Every row comes from one small tree of marks. Brackets hold a mark, then the marks that hang from it, in alphabetical order. Every link used is in the known rows. Which tree was each row made from?
Known rows:
{duzo {gofa {vuvi {moto {lafa fanu lebo mula} lufo}}}}: [ 3.79 -0.44  1.45  0.62 -0.23 -0.18 -0.21  3.57  0.55 -1.16  4.54 -0.38
  1.61  0.53  1.39  4.68 -0.85  0.18 -0.94 -2.80  0.48]
{gofa {vuvi {moto {ditog ponuz} lafa lufo}}}: [ 1.05 -0.39 -1.92  1.28  0.22  1.89 -0.63  1.13  0.27 -0.65  3.50 -0.73
 -0.64  1.65 -1.15  0.51 -0.43 -0.75 -0.57 -3.70  0.99]
{moto ditog {lafa mula} lufo}: [ 2.70 -0.89 -1.33  1.89  1.14 -0.65 -0.43  0.78 -0.66 -0.77  4.12 -0.96
  2.75  0.42 -1.41 -1.14 -0.11 -0.14 -1.94 -4.31  0.89]
{moto {lafa fanu ponuz} lufo}: [ 2.21 -0.15 -0.26  2.25  0.39 -0.40 -0.10 -0.97  0.42 -0.36  2.56 -0.77
  2.05  0.45 -0.72  1.06 -0.23  0.19 -1.23  0.70  0.89]
{vuvi moto}: [-0.75  0.44 -0.17 -1.08 -0.44  0.27  0.72 -0.65  0.35 -0.24 -0.58  0.34
 -1.10 -0.09 -1.54  1.53 -0.25 -0.21 -0.03  0.91 -0.98]
{mula lafa}: [-0.95 -0.40 -0.03  0.26  0.26 -0.75 -0.63  0.79 -0.08 -0.29 -0.22  0.16
  1.02 -0.02 -1.20  0.44  0.23 -0.32  0.04 -0.21  0.24]
{ditog ponuz}: [-1.01  0.35 -0.37  0.59  0.38  0.10 -0.31  0.21  0.52  0.00 -0.24 -0.04
 -1.21  0.34  0.19 -0.35  0.54  0.05  0.12 -0.40 -0.06]
{moto {ditog ponuz} {lafa fanu lebo mula}}: [ 2.00  0.25  0.57  2.68  1.54 -1.34 -1.59  0.03  0.32 -0.69  4.24 -0.19
  4.32  1.37 -0.18  1.49  0.09  1.06 -1.73 -2.03  0.75]
{ditog {moto lafa} ponuz}: [-0.19  0.08 -1.72  0.78  0.54 -1.30 -0.67 -0.80  0.58 -0.15  1.09  0.05
 -0.67  0.58 -1.43 -0.33  0.77 -0.80 -0.61 -2.23  0.49]
{moto ditog {lafa fanu lebo mula ponuz} lufo}: [ 2.72 -0.15  0.47  3.94  1.28 -1.45 -1.25 -0.71 -0.01 -1.18  5.40 -0.91
  6.23  0.78 -0.87  2.20 -0.20  1.19 -2.78 -2.44  1.38]
{duzo {gofa {vuvi {moto ditog lufo}}}}: [ 1.23 -1.14 -0.94  0.20 -0.34  2.15  0.53  2.58 -0.07 -0.58  2.77 -0.50
 -1.16  0.35  0.36  1.89 -0.29 -0.39  0.30 -4.24  1.81]
{gofa duzo {vuvi {moto ditog lafa lufo}}}: [ 4.31 -1.03 -1.40  1.33 -0.26  2.45 -1.18  1.56 -0.34 -0.52  4.03 -0.84
 -0.16  1.97  1.58  0.70 -1.28 -0.93 -0.19 -4.82  0.19]
{ponuz {lafa lebo mula}}: [ 0.29  0.03  0.97  1.23  0.74 -1.54 -1.45  1.03  0.34 -1.06  2.60  0.11
  3.42  0.47  0.12  1.66 -0.46  0.17 -2.15 -0.43  0.92]
{lafa fanu lebo mula ponuz}: [ 0.46  0.79  2.76  2.26  0.72 -1.63 -0.74 -1.06  0.42 -0.90  1.81 -0.01
  4.01  0.25  0.56  3.52  0.07  1.59 -1.80  1.51  0.15]
{ditog {moto {lafa lebo ponuz} lufo}}: [ 0.33  0.05 -1.33  2.69  0.18 -1.90 -1.12 -0.88  0.53 -0.94  3.21 -0.59
  3.42  0.02 -1.89  1.75  0.35 -0.10 -2.04 -3.70  0.92]
{gofa {vuvi {moto ditog lafa}}}: [ 1.78 -0.41 -0.64  0.12 -0.19  1.97 -0.50  0.52 -0.27 -0.38  3.02 -0.02
  0.67  1.65 -1.44  1.37 -1.03 -0.73 -0.25 -1.87  0.86]
{fanu lafa}: [ 0.22 -0.84 -0.39 -0.20  0.02 -0.22 -0.37  0.49 -0.03  0.07  0.50 -0.03
  1.46 -0.29 -1.43  0.09 -0.34 -0.87  0.03  1.41 -0.62]
{gofa duzo vuvi}: [ 2.86 -0.49  1.01  0.74 -0.40  1.94 -1.40  1.85 -0.29 -0.02  1.05 -0.28
 -1.30  1.51  4.64  0.58 -0.80 -0.34  0.80 -1.70 -0.08]
{vuvi {gofa duzo} {moto {ditog ponuz} {lafa mula}}}: [ 3.27  0.17 -1.17 -0.13  0.47 -0.49 -1.11  1.57  0.13 -0.68  3.38  0.17
 -1.12  1.58 -0.02  1.11 -0.95 -0.44 -0.92 -2.74 -1.50]
{mula {lafa fanu lebo}}: [-0.39 -0.01  1.37  1.04  0.35 -1.68 -1.26  0.08  0.40 -0.53  0.84  0.29
  3.74  0.34  0.11  2.91  0.00  0.72 -0.22  0.59  0.27]
{ditog {moto lafa lufo}}: [ 1.15 -0.62 -2.20  0.86  0.23 -1.53 -0.12 -0.70  0.06 -0.45  1.99 -0.59
  0.40 -0.05 -1.37 -0.46  0.30 -0.93 -1.09 -3.63  0.70]

Which tree is each row?
[ 1.82 -0.33 -0.79 -0.07 -0.68  1.37 -0.02  1.51  0.16 -0.59  2.37 -0.57
 -0.88  0.94 -0.57  1.26 -1.01 -1.02 -0.38 -1.97 -0.06] => {gofa {vuvi {moto lafa lufo}}}
[ 0.47 -0.61 -1.55  2.43  1.48 -0.03 -0.66 -1.17  0.61 -0.54  3.00 -0.69
  1.22  1.29  0.29 -0.08  0.17  0.09 -1.29 -0.54  2.81] => {moto {ditog {ponuz {lafa fanu}}} lufo}
[-0.97  0.32  1.77  2.25  0.43 -1.52 -1.40 -0.71  0.60 -0.73  1.04  0.20
  4.50  0.40 -0.71  3.81  0.21  1.04 -0.81  1.72  0.73] => {mula {lafa fanu lebo ponuz}}
[-1.77  0.20  0.88  2.15  0.18 -1.24 -1.66  0.47  0.39 -0.81  0.98  0.15
  3.99  0.14 -1.69  2.59  0.29  0.50 -0.90 -0.22  0.46] => {mula {lafa lebo ponuz}}
[ 1.61  0.24  0.55  3.07  0.95 -3.20 -0.86 -1.66  0.47 -1.31  3.91 -0.60
  4.47  0.20 -0.75  3.06  0.41  0.68 -2.89 -2.12  0.89] => {ditog {moto {lafa fanu lebo mula ponuz} lufo}}
[ 1.32 -0.59 -2.67  2.27  0.92  0.25 -0.78  0.59  0.10 -0.29  3.33 -0.93
  0.95  0.86 -1.40 -1.69  0.29 -0.37 -0.93 -4.27  1.16] => {moto {ditog ponuz} lafa lufo}
[ 1.79 -0.30 -0.03  1.56 -0.92  1.13 -0.68  3.42  0.82 -0.98  4.14 -0.47
  1.40  0.46 -0.53  4.11 -0.77 -0.29 -0.66 -3.31  1.01] => {duzo {gofa {vuvi {moto {lafa lebo ponuz} lufo}}}}
[ 1.53 -0.53 -2.43  0.56  0.17  0.41  0.32 -0.33 -0.06 -0.53  2.97 -0.57
  1.11  0.51 -3.01  0.17 -0.51 -0.57 -1.02 -3.04  0.27] => {vuvi {moto ditog lafa lufo}}
[ 4.02 -0.72 -0.52  0.76 -0.30  2.57 -1.40  1.17 -0.37 -0.25  3.31 -0.15
  0.06  2.31  1.36  1.27 -1.39 -0.85  0.21 -2.99  0.05] => {gofa duzo {vuvi {moto ditog lafa}}}
[ 3.79 -0.73 -0.98  2.59 -0.16  2.64 -1.30  0.84 -0.15 -0.76  4.28 -0.92
  0.58  2.04  0.75  1.55 -1.06 -0.66 -0.75 -3.64  0.66] => {gofa duzo {vuvi {moto ditog {lafa ponuz} lufo}}}
[ 1.12  0.14  1.85  1.37  0.98 -1.83 -1.12 -0.15  0.53 -0.97  2.63  0.18
  3.97  0.79  1.09  2.80 -0.52  0.70 -2.01  1.46  1.10] => {ponuz {lafa fanu lebo mula}}
[ 0.18 -0.34 -0.66  1.87  1.44  0.16 -0.88 -1.46  0.62 -0.24  2.29  0.01
  1.39  1.59  0.10  0.37  0.10  0.18 -0.92  1.12  2.68] => {moto {ditog {ponuz {lafa fanu}}}}
[ 1.30  0.57  1.41  2.39  0.92 -3.11 -1.14 -2.13  0.48 -1.01  3.14  0.09
  4.52  0.46 -1.06  3.58  0.31  0.76 -2.48 -0.51  0.73] => {ditog {moto {lafa fanu lebo mula ponuz}}}
[ 2.02 -0.24 -1.87  0.51  0.83 -0.51 -1.04  1.50  0.47 -1.29  3.61 -0.35
 -1.48  1.41  0.89  1.12 -0.90 -0.60 -1.80 -2.73 -0.02] => {vuvi {gofa duzo} {moto {ditog {ponuz {lafa mula}}} lufo}}
[ 0.97 -0.71 -0.19 -0.68 -0.87  1.72  0.81  3.16  0.35 -0.51  1.50 -0.36
 -2.49 -0.04  1.07  2.30 -0.38 -0.60  0.62 -2.60  0.77] => {duzo {gofa {vuvi {moto lufo}}}}
[ 2.39 -0.94 -1.03  1.35  0.59  1.19 -0.24  3.94  0.18 -0.98  4.67 -0.69
 -0.85  0.99 -0.54  1.31 -0.01 -0.65 -0.83 -5.59  1.41] => {duzo {gofa {vuvi {moto {ditog ponuz} {lafa mula} lufo}}}}
[ 1.93  0.38 -0.36 -2.08 -0.98  0.14 -0.08  0.92  0.28 -0.18  0.17  0.48
 -2.72  0.49  1.46  2.17 -1.32 -0.40  0.52  0.14 -2.25] => {vuvi {gofa duzo} moto}
[-0.49 -0.37 -1.99  1.95  0.91  0.41 -0.35 -0.02  0.13 -0.36  1.77 -0.86
  0.05  0.46 -0.38 -1.36  0.68  0.17 -0.62 -3.60  1.17] => {moto {ditog ponuz} lufo}
